Known rows, with every way that one mark hangs from another
q380(q440(q437(q195(q161(q915))))): [-44 -28  24  11 -29  -7   5 -15  50 -14 -19  -3   3  18  41 -27  -7  -7
 -24 -17 -23 -40 -36  16   6  19  -9  -6 -44  -8  21  25 -11]
q230(q711(q437(q195 q523(q380(q440(q727)))))): [-14 -22   8 -15 -45 -13  26  -4   3 -24 -23 -15 -25  26  25 -21   5   6
 -15 -12  -2 -26 -14   2  -1   9   1  -1 -71   3  23  30 -19]
q440(q380 q437(q195 q523) q727): [-25  17  18  41 -34  16  42 -72   9  -6 -29 -32  -6  39  44 -28 -11  15
  -5   1 -22  -7  10  -3 -11 -19 -17  -9 -78 -12  21  16   2]
q915(q380(q440 q700) q722): [-41  40 -19  55   2  13  11 -26  26 -13  31   5  11   2  26 -33 -26  16
 -23 -25 -28 -13 -12  19  -3  41   3  -2 -21 -39  12  45 -23]
q161(q195(q230) q711 q915(q380 q722)): [-51 -35  -7  13 -21  34 -15 -36  43 -13  25 -18  -5  44  41  18 -16  61
  -4 -23 -26 -43 -37  23  20  40 -15 -45 -53 -38  -4  -8 -19]
q161(q195(q230(q711))): [-36 -32 -13 -14 -22   3  -1 -19  32 -16   0   7  -9  28  20  16   8  30
 -24  -3 -12 -21 -21  -5  30  15  17  -8 -62 -18   8  22 -34]
q523(q380): [-19   3   1   0 -19   6  10 -21   7 -13  14   2 -17  10  -4  20  -7  25
 -16  21 -25  -9  -3   7  25   3 -23  15 -56 -18  18  24 -20]
q230(q195 q711(q161)): [ -9 -29   1 -17 -50 -12   8  11   5 -18 -19  26 -19  30  30 -23  -5 -17
   1  -8 -21 -20 -43 -42  30  18   2  20 -45 -12  32  46 -42]
q727(q440(q437(q523(q380) q711))): [-21 -15   8  -3 -36   0  13 -23  17 -34  -6 -14 -13  30  11 -26   8   0
 -11   4 -31 -40 -23  32  17   5 -18  27 -55  -8  15  20   9]
q915(q380(q440(q437 q727) q700) q722): [-39  42 -11  74   0  22  16 -48  28 -16  21  -5  15  12  39 -45 -27  10
 -16 -25 -20 -17  -8  17 -15  28  -2  -6 -34 -40   8  44 -14]
q523(q380(q915(q722)) q437(q195(q161))): [-34 -14  18   8 -25 -21  27 -27  26  29 -19 -33 -11  32   6   8  11  11
 -32  -6 -10 -10 -10   0 -21  16 -30  -3 -75   1  11  12 -17]
q440(q380 q437(q711(q161(q915)))): [-31  -1  30  25 -41  30   8 -28  19 -14   4 -17 -12  32  47 -35 -19  17
  20  -2 -32 -22 -40  -8  10   3 -38   7 -77 -14  -5  21 -14]
q437(q195(q161(q711 q915(q722)) q230) q523): [-28 -53 -11 -32 -36 -12   5 -12  36   2 -26 -39 -14  46  13  -8   7  18
 -33 -13 -23 -18 -17  12  21  23  -7 -24 -50   7  26  11  -1]
q230(q711(q161)): [ -9 -21   5 -16 -41   6  -8  15   6 -27   2  11 -14  16  18 -29  -8   6
  -4  -3 -20 -23 -49 -27  30  18  -6  19 -44  -3  19  48 -28]
q711(q161(q195(q230)) q437(q523)): [ -6 -40  11 -18 -19   2 -18   4  46 -24 -16 -46 -45  34  16   9   4  29
 -36 -20  -2 -28 -48 -18 -22  12 -10 -32 -55 -15  21   2  -2]
q437(q195(q230) q523 q711(q161(q915(q722)))): [-24 -56 -18 -47 -41 -10  26  12  30  -5 -29 -44 -32  40   5 -31  13  18
 -30 -25 -20  -9 -27  16  12  26 -16 -26 -50  16  25  22   4]
q195(q437(q523)): [-22 -16  -9   5 -42  -2   0 -27  20 -12   6 -24  -3  27  15  -7   0  -3
 -23   1 -35  -6 -12  13  25  21  -7   8 -50  -7  21  26  -9]
q915(q380(q700) q722): [-34  43 -25  54  -2  22  14 -33  18 -11  37   2  10   5  20 -22 -25  33
 -21 -13 -27   5 -10   4   9  27  -4   5 -19 -45  11  42 -24]
q711(q161(q195(q230) q915(q722)) q437): [-24 -44  11   3 -10  23 -29 -10  60 -28   3 -34 -33  42  42   8  -9  40
 -35 -21  -8 -37 -72 -17 -16  25 -31 -40 -35 -31  13  -4  -6]
q195(q230(q711) q437(q523(q380(q700 q915)))): [-17 -30 -19   2 -35 -13 -11 -29  20   4   1 -34 -19  67  16   1   4 -30
 -16  10 -21 -17   0  16  13  30  11   7 -92  11 -10  30 -36]
q161(q195(q230 q437(q523)) q711): [-28 -52   1 -23 -35  -1 -15 -20  35 -12   2 -33 -15  46  15  20   9  28
 -14 -17  -8 -35 -19  12  17  28   7 -31 -87 -14   1   9 -21]
q380(q700): [-19  11 -12  12  -3  -8  -4   3  21 -25   6   2  -3  10   7  -4 -12   9
 -45   1 -10   4 -13   1  17   6  -1  12 -29 -37  16  61 -31]
q380(q440(q437) q700 q915(q722)): [-50   1   8  45   0 -23  -3  -2  65 -12  -8  -3   7  20  41 -48 -15 -25
 -43 -36  -6 -34 -28  30 -31  35   3 -13 -33 -39   4  59 -18]
q195(q161(q915(q380 q722)) q230(q711) q437): [-35 -46 -17  25 -39  20 -40 -48  39   8  13 -28  10  75  57 -17  -9 -17
   3   4 -44 -32 -49  -6  36  47  -9   6 -71  16 -21  12 -36]
q437(q523(q380)): [-15  -2  -9 -13 -34  -2  16 -15   4 -15   3 -19 -24  12 -12   7  -1  19
 -22  10 -30  -4  14  24  21   6 -13   7 -55 -13  30  26  -1]
q440(q380 q727): [-17  28   0  35 -12  24  12 -51  -1 -25  -1   6   4  22  30 -12 -19  24
  -8  17 -36  -9  -8  -6  18  -4 -19   8 -57 -21  17  30 -12]
q380(q700 q915(q722)): [-36   6 -17  27   1 -16  -3   4  44 -12   3   2   4  17  19 -22 -13   4
 -51 -17 -13  -4 -25  11  -4  25  -3  -1 -16 -44  10  59 -23]
q722(q915(q380(q440(q727) q700))): [-40  12   7  46   5 -21 -10  -9  14 -15  -9  10  17  22  28 -26 -12  -7
 -32 -12  -6 -20 -17  10  -2  25  -3  19 -28 -33  22  34 -24]
q161(q195(q230 q437) q711): [-31 -50   5 -17 -28   3 -19 -22  38 -13   7 -20  -9  44  21  23   7  31
 -13 -13  -7 -37 -30   3  21  27   5 -27 -84 -17  -4   9 -29]
q195(q230(q711) q437(q523(q380))): [-14 -32 -19  -4 -41  -1  -7 -37  13  -2  10 -29 -19  62  13   3   6 -21
  -8  16 -25 -18   0  13  27  28   7  11 -94  15  -4  23 -31]
q440(q727): [-13   0  -9  15 -15  13   7 -31  14 -36  -7   8   6  15  13 -12  -5  18
 -27  12 -21  -9 -17   0  27  -4 -14   9 -37 -22  27  40  -1]
q440(q380(q700) q437(q711) q727): [-23  27  13  49 -19  22  22 -51   5 -23 -12 -23   0  38  47 -43 -16   6
   4   0  -9  -7  -4  -2  -8 -16 -24   5 -91 -24  -9  49 -15]

Rows
[ -9 -51  14 -16 -25   0 -10   5  49 -16 -27 -53 -45  48  25   3  -3  20
 -42 -16 -12 -26 -56  -9 -20  14 -28 -34 -36  -5  28  -6   2] | q711(q161(q915) q437(q195(q230) q523))
[-23  26  21  59 -22  34  18 -73  11 -22  -4  -8   5  34  49 -25 -20  14
   7  14 -25 -16  -9 -10   4 -17 -25   8 -77 -25   6  25  -6] | q440(q380 q437 q727)
[-44   2  12  35  -7 -17  -8  -7  17 -13  -1  19  16  16  25 -21  -8   1
 -22  -9 -16 -26 -26  10  12  29  -5  24 -27 -26  25  19 -20] | q722(q915(q380(q440)))
[-44  27  -4  61 -14  25  31 -56  30 -10  15   1  16  10  40 -42 -19  21
  -7 -23 -28 -22 -15  14  -5  28  -6  -9 -34 -26  18  22  -4] | q915(q380(q440(q437(q195) q727)) q722)
[-26 -45   9   6 -58   8 -35 -24  27   2  -6 -55   4  51  40 -11 -12  -2
   4 -12 -49 -33 -40  12  22  35 -27  -7 -65   8   1   5  -9] | q195(q161(q711 q915(q380)) q437(q523))
[-32 -16  17  32  -6 -27  -6  11  55 -17 -43 -20   1  30  40 -56  -9 -38
 -36 -35  -1 -38 -35  26 -42  18  -3 -15 -55 -19  -1  63 -12] | q380(q440(q437(q711(q161)) q727) q700 q915)
[-38 -38 -11  -4 -30   2  -7 -33  35  -7   2  -9  -5  42  32  15   8  16
 -21  -5 -16 -22 -23  -6  25  24  16 -10 -73 -10  -1  17 -39] | q161(q195(q230(q711) q437))
[-33  35  13  78  -6  19  13 -64  28 -11  -9 -17   8  43  57 -39 -26   2
 -10  -4 -15 -13  -9  -3 -26  -5 -20  -5 -67 -40  -4  41 -12] | q440(q380(q700 q915(q722)) q437 q727)
[-28 -55  15  -1 -48   8 -45 -17  36  -8  -1 -34   9  49  44  -9  -9  -2
  -3  -4 -39 -37 -59  -2  33  32 -34  -2 -60   2  -2  15 -17] | q195(q161(q711 q915) q437)
[ -7 -54   4 -25 -22  -1 -37  -2  42 -19  -6 -26 -14  50  10   1   7   9
 -14   5 -10 -37 -41  -7  27  16  -7  -1 -79   5  -2  17 -13] | q195(q161(q711(q437(q523))) q230)
[-45   9  16  49  -1 -20  -9  -9  21 -11  -4   7  15  23  32 -27 -12  -9
 -26 -14  -4 -22 -20   9  -3  24  -3  22 -33 -35  17  30 -26] | q722(q915(q380(q440(q437) q700)))
[-20 -56  17 -21 -38   4  -8   1  35 -29  -8 -36 -27  47  26  10  -5  34
 -21 -13 -11 -39 -41  25  12  17 -30 -31 -53 -19  16  -1  -2] | q161(q711(q437(q195(q230) q523)) q915)
[-19 -47  12 -30 -24  -1  -7  -9  34 -23  -3 -36 -36  41   9  33  10  48
 -17 -16   9 -41 -18  11  -2  13  -1 -38 -94 -22   3  -2 -15] | q161(q195(q230) q711(q437(q523(q380))))
[-21 -17  -9   2 -44 -17  19 -30  15  -3 -13  -2 -13  37  21   8   1 -17
 -15   3 -34  -5  -2  -3  24  15  -5  11 -54 -19  32  22 -26] | q230(q195(q437(q523(q380))))
[-23 -34   1 -33 -35   4   4  22  22 -25  -9  -8 -16   8   9 -24   6  30
 -12 -19 -17 -16 -49  -8  22  16 -19  -3 -51  -6  14  37 -12] | q437(q711(q161(q195)))
[-15 -26   4 -21 -50 -12  24   4   7 -25 -15  -9 -23  23  23 -20   7  14
 -16 -11  -4 -17 -24  -8  14   8   4   6 -59  -2  24  30 -23] | q230(q711(q437(q195 q523)))
[-45   2  -7  29   6 -30  -7  14  56 -14  -6   7   7  12  27 -38 -15 -18
 -54 -33 -15 -30 -27  33 -22  44   7 -13 -19 -37  12  63 -22] | q380(q440 q700 q915(q722))
[-22  -4  -2  25 -12  27 -23  -6  33 -17  16 -14 -10  20  28 -17 -29  23
 -22 -12 -37 -17 -57 -10   7  29 -33  -9  -8 -30  19  27 -12] | q711(q161(q915(q380(q700) q722)))
[-42  38  -9  70  -1  15  26 -48  30  -9  12  -8  14  14  40 -44 -24  12
 -21 -29 -17 -14  -7  14 -20  27   0 -12 -32 -36  12  41 -16] | q915(q380(q440(q437(q195) q727) q700) q722)
[-33 -49   8   6 -45  15 -41 -25  38  -9  11 -32  13  47  47 -18 -11   4
  -4 -10 -37 -36 -58  -1  32  41 -37  -6 -53  -5   0  17 -12] | q195(q161(q711 q915(q722)) q437)
[-29  13  18  30 -13  -2  13 -39  21 -19  -9  -5  -4  35  36 -19 -10   2
 -22   3 -31 -32 -25   7  -1   2  -9  20 -43 -22  11  20 -17] | q727(q440(q380(q700) q437(q195)))
[-21  -9  22 -10 -17 -32  30   9  11  12 -27 -45 -30  26  -3 -10  10  -7
 -35 -23   9 -14  -5  11 -41  19 -25 -10 -92   7   7  42 -28] | q523(q380(q440 q700) q437(q195 q711(q161)))
[-33  11  13  30  -3 -25  12 -13  28   9  -2 -26 -14  27   5  -1  -2 -14
 -41 -14  -3 -21   2  29 -39  30 -20  -4 -75 -21   2  42 -23] | q523(q380(q440 q700 q915(q722)) q437)
[-12 -50   0 -22 -18   3 -39  -4  39 -15   1  -8  -2  44   8   0   3   8
 -11  11 -19 -34 -43 -11  44  18  -6   7 -71   4  -3  26 -21] | q195(q161(q711) q230)
[-43   9  13  45  -6 -23  -6  -8  19 -10  -8  -1  11  24  28 -29 -10 -11
 -27 -17  -5 -21 -13  15  -6  25  -2  19 -35 -33  21  30 -21] | q722(q915(q380(q440(q437(q523)) q700)))
[-39   6 -11  40  12 -25  -4  -1  51 -21 -18   1  12  18  33 -45 -15 -21
 -55 -31 -10 -30 -21  32 -30  36   3 -19 -24 -36  14  67 -12] | q380(q440(q727) q700 q915(q722))
[-15 -17  10 -14 -31 -14  31 -11  21 -15 -20 -35 -35  21   8  12   7  30
 -36  -6  -3  -9  -8   5 -12  -3 -14 -13 -56 -11  31   3  -4] | q711(q437(q195 q523(q380)))
[-42  11  14  54   2 -18  -8 -17  18 -14 -10   5  17  27  34 -31 -12 -10
 -27 -13  -2 -23 -18   9  -7  20  -5  19 -35 -34  18  32 -22] | q722(q915(q380(q440(q437 q727) q700)))
[-44  -3   2  44  -3 -19   7  -7  55 -20 -24 -12  10  27  44 -66  -9 -27
 -37 -40   1 -34 -24  35 -37  28  -4 -18 -48 -31   0  68  -7] | q380(q440(q437(q711) q727) q700 q915(q722))
[-18 -34   4 -15 -39 -15  -2  -1  23 -14 -21  16  -2  28  23  -4   0  -3
  -7  -4 -25 -20 -34 -24  39  12  -8  13 -48 -19  29  31 -27] | q230(q195(q161(q711)))
[-48 -52  -6 -10 -21  26 -20 -24  48 -25  21 -13  -9  45  36  17  -7  56
 -18 -20 -16 -45 -40  22  28  38 -19 -46 -51 -40   3   5 -14] | q161(q195(q230) q711 q915(q722))
[-24 -44   7 -51 -48 -36  39  30  19   9 -51 -46 -38  19  -3 -31  14   5
 -23 -33 -18 -19 -15  24 -21  22 -16 -24 -66  25  29  23   1] | q437(q195 q523(q380(q440 q915)) q711(q161))
[-39  -7   3  19   2 -40 -12  25  53 -13 -23   4   2  13  23 -24 -12 -27
 -53 -25 -16 -31 -28  32 -19  32  12  -7 -28 -28  10  59 -28] | q380(q440 q700 q915)
[-21 -33 -18 -32 -39 -21  32  -9  18  -2 -25 -18 -21  34   2  -7  13   9
 -35  -4 -16  -4   3   8  23  11  17  -5 -54   9  32  24 -16] | q437(q195(q230(q711)) q523)
[-21 -31  -9 -11 -49 -27   8 -13  16   4 -30 -20  -9  44  26 -11   6 -28
 -11  -8 -28  -6 -11  -9  19  18  -9  12 -70  -4  18  35 -30] | q230(q195(q161 q437(q523(q380(q700)) q711)))
[-28   3  18  27 -28   0   5 -36  26 -22  -9  -8  -6  37  32 -24  -7  -4
 -10   5 -47 -45 -28  25   3   8 -12  23 -47 -16  12  10   2] | q727(q440(q380(q915) q437(q523)))
[-26 -40   1 -41 -47  -5   8  18  15 -15 -21 -45 -39  21   5 -19   3  17
 -10 -26 -28 -30 -18  35  -2  27 -28 -24 -70   5  19  24   4] | q437(q523(q380(q440)) q711(q161(q195 q915)))
[-21 -46 -14 -37 -42 -24  16  -6  23   6 -37 -27 -16  40   8 -13  15   2
 -31  -6 -20  -8  -8  -4  24  13  14  -3 -60  22  27  23 -16] | q437(q195(q161 q230(q711)) q523)
